Each row was made from one path, in order. Every step used is in the known rows, and no mark comes twice. Write each row's path.
Known rows:
Y > E > Z: [  2  -8  -8  20  19 -23   9 -14   8  -3  -5  -6   0  14 -26  25   1   7
   5 -18 -17  28]
D > Z > E > Y: [ 19  -8   4  12   5 -15  -5  -1   3 -20  26 -12 -17  14 -34  10  -2  -1
   3 -26 -17  29]
H > B > P > Z > E: [  4  -6  13   5  18 -27  15   8  20 -16  38 -11   9   3 -31  12  -5  18
  11 -20 -14  35]
Z > D > B: [ 16  -1  -7  -2   3 -28  -3   0  14  -7  -3 -14  -1   9 -34  18   4   1
  -7 -17  -1  20]
B > P > Z > D: [ 12   0   7  17  13 -34  13   5   7  -7  11 -17  16   8 -28  23  -7  12
  -4 -12  -9   8]
B > D > Z: [ 16  29  -5  22  12 -28  -2 -14   9 -14  18 -17   2   7 -22  30   3  -7
  -1 -25 -12  11]
H > B > P > Z: [  0  -5   6   8  20 -27  16   7  15  -9  16 -14  17   3 -28  20   3  11
   2 -25 -13  25]
Z > D: [ 13  -9  -8   1   1 -23   2   0   4  -4  13 -19   4  12 -32  22  -1  -1
  -2 -13  -4   4]
H > B > D > Z: [ 10  26  -5  15  15 -25  -4 -12  21 -15  37 -15   0   7 -24  24   6  -8
   5 -24 -17  24]
Z > P: [  8 -16  -1  -3  11 -13   6   3   5 -12   5 -17   6   6 -33  23  -2  -3
  -2 -28  -7   5]
P > Z > E: [ 13 -13  10  12   2 -23  13  -6   2 -26  24 -16  -5   8 -27  16  -6  16
   5 -19  -7  23]
H > B > D > Z > P: [ 10  22   3  13  21 -18  -5  -9  26 -24  40 -12  -1   6 -26  20  -2 -11
   7 -23 -21  21]
H > Z > P: [  5 -18   6  12  14 -12   9 -12   8 -16   4 -12   4   4 -31  24  -5  -8
  -2 -22 -10   1]
H > Z: [  5 -14  -2  15   7 -19  10 -16   2  -7  -1 -14   5   4 -28  27   3  -6
  -4 -22  -7   5]
B > P > Z > E > Y: [  8  -8  11  10  16 -21  16  17   5 -17  19 -13   1  10 -32  10  -8  23
   2 -24 -11  31]
Y > E: [  3  -7  -9   2  16 -19   8   0   4   2  -8 -15   5   5 -34  26   2   7
   7 -21  -1  24]
Y > E > Z > D: [  8  -7  -7  22  14 -27   6 -13  13  -4   9  -7  -4  18 -26  20  -5   6
   5  -3 -19  24]
H > Z > E > Y: [  7 -20   5  10   6  -9   9  -4   3 -16  20 -10 -13  10 -34  10  -5   3
   4 -20 -11  22]
B > H > Z: [  3 -11   7  17  15 -27  17 -13   5  11  -2 -12   1 -10 -24  26   1  -4
   2 -26  -9   5]
P > B > H: [  3 -10   4  -6  14 -28  19   0  11  10 -10 -15   0 -10 -27  23 -17   3
   7 -32   2  24]

Write each row's path:
[  1  18 -12  -2  12 -20   6   0  18  -9  31 -18   6   5 -27  23   5   2
   7 -25  -7  21]
H > B > D
[ 16  20   4  10  11 -19   1  -4  19 -28  30 -12 -20  11 -28  10 -24   3
  11 -22  -9  44]
P > B > D > Z > E > Y
[  3 -17  12  11  23 -26  18 -10  22  -3  -2  -6  -6  -1 -22  18 -24   2
   6 -29 -18  25]
E > Z > P > B > H
[ 19  24   1  17  11 -18  -3  -2  10 -24  39 -15 -17  13 -28  14  -4   2
   7 -22 -16  29]
B > D > Z > E > Y
[ 18  -6   6  16  13 -18  -4 -10   8 -19  10 -13   0   7 -31  24  -2 -13
  -3 -27 -17   8]
D > Z > P
[  7  -2   6  15  17 -31  17   5   3  -8  -2 -16  18   4 -26  28   0  13
  -4 -26  -7  12]
B > P > Z
[ 10  -3  13  13  16 -30  16   6   7 -15  21 -15  10   4 -29  19  -9  20
   5 -22  -7  23]
B > P > Z > E
[ 13  -8  19  11  23 -26   8  -9  19  -5   0 -10  -7 -10 -27  20 -24 -10
   8 -31 -12  24]
D > Z > P > B > H
[  5 -11  12  12  13 -31  18 -15  18   6   2 -11  -5  -9 -25  18 -25  -4
   7 -11  -3  16]
P > B > H > Z > D
[ 17  24   3  20  19 -21  -3 -11  14 -23  23 -15   0   6 -24  28  -5  -9
   1 -24 -16   8]
B > D > Z > P
[  5  12  -1  12  19 -21  12 -13  25 -26  12  -9  -2  13 -20  22 -25   4
   5 -21 -14  24]
E > Z > P > B > D
[ 13   4  13  10  18 -35  11   6  19 -19   4  -9   5   1 -31  15  -4  22
   1 -26  -6  37]
D > B > P > Z > E
[  1 -20  17   5  14 -18  21  -3  16  -2  10  -7 -20  -7 -30   6 -26   7
  14 -24  -5  38]
P > B > H > Z > E > Y
[ 13 -11  -7  19   3 -28   4 -14   8  -8  16 -12  -2  21 -24  21  -2   0
  -4 -10 -20   9]
E > Z > D
[  6  -9  14  12  24 -24  11 -10  22  -1 -13  -5  -4 -15 -28  19  -2  -5
   1 -30 -10  16]
D > B > H > Z > P
[ 19  28   2  20  11 -28  -3 -14  12 -21  40 -15  -8   7 -24  23  -6   0
   9 -20 -12  22]
B > D > Z > E
[  6   7  -6  -4  19 -31   5  12  15   3 -19 -11  18   2 -34  26   8   5
  -6 -35  -1  23]
D > B > P
[  3 -16  12  -8  20 -22  17   3  17   1  -5 -14  -1 -11 -30  20 -24   1
   9 -32  -2  21]
Z > P > B > H
[ 12 -19   9   9   2 -14  12   5  -1 -28  23 -15 -15  12 -31   7  -5  18
   3 -21 -11  30]
P > Z > E > Y
[ 10 -17  -3  -6   3 -10   4  12   0 -13  21 -15 -11  14 -36  10  -2  10
   5 -26  -6  27]
Z > E > Y
[ 16  -2  13  15  11 -39  11  -4  17  -5  -2 -12  -9  -7 -24  15  -1  13
  -2 -17  -7  23]
P > Z > D > B > H
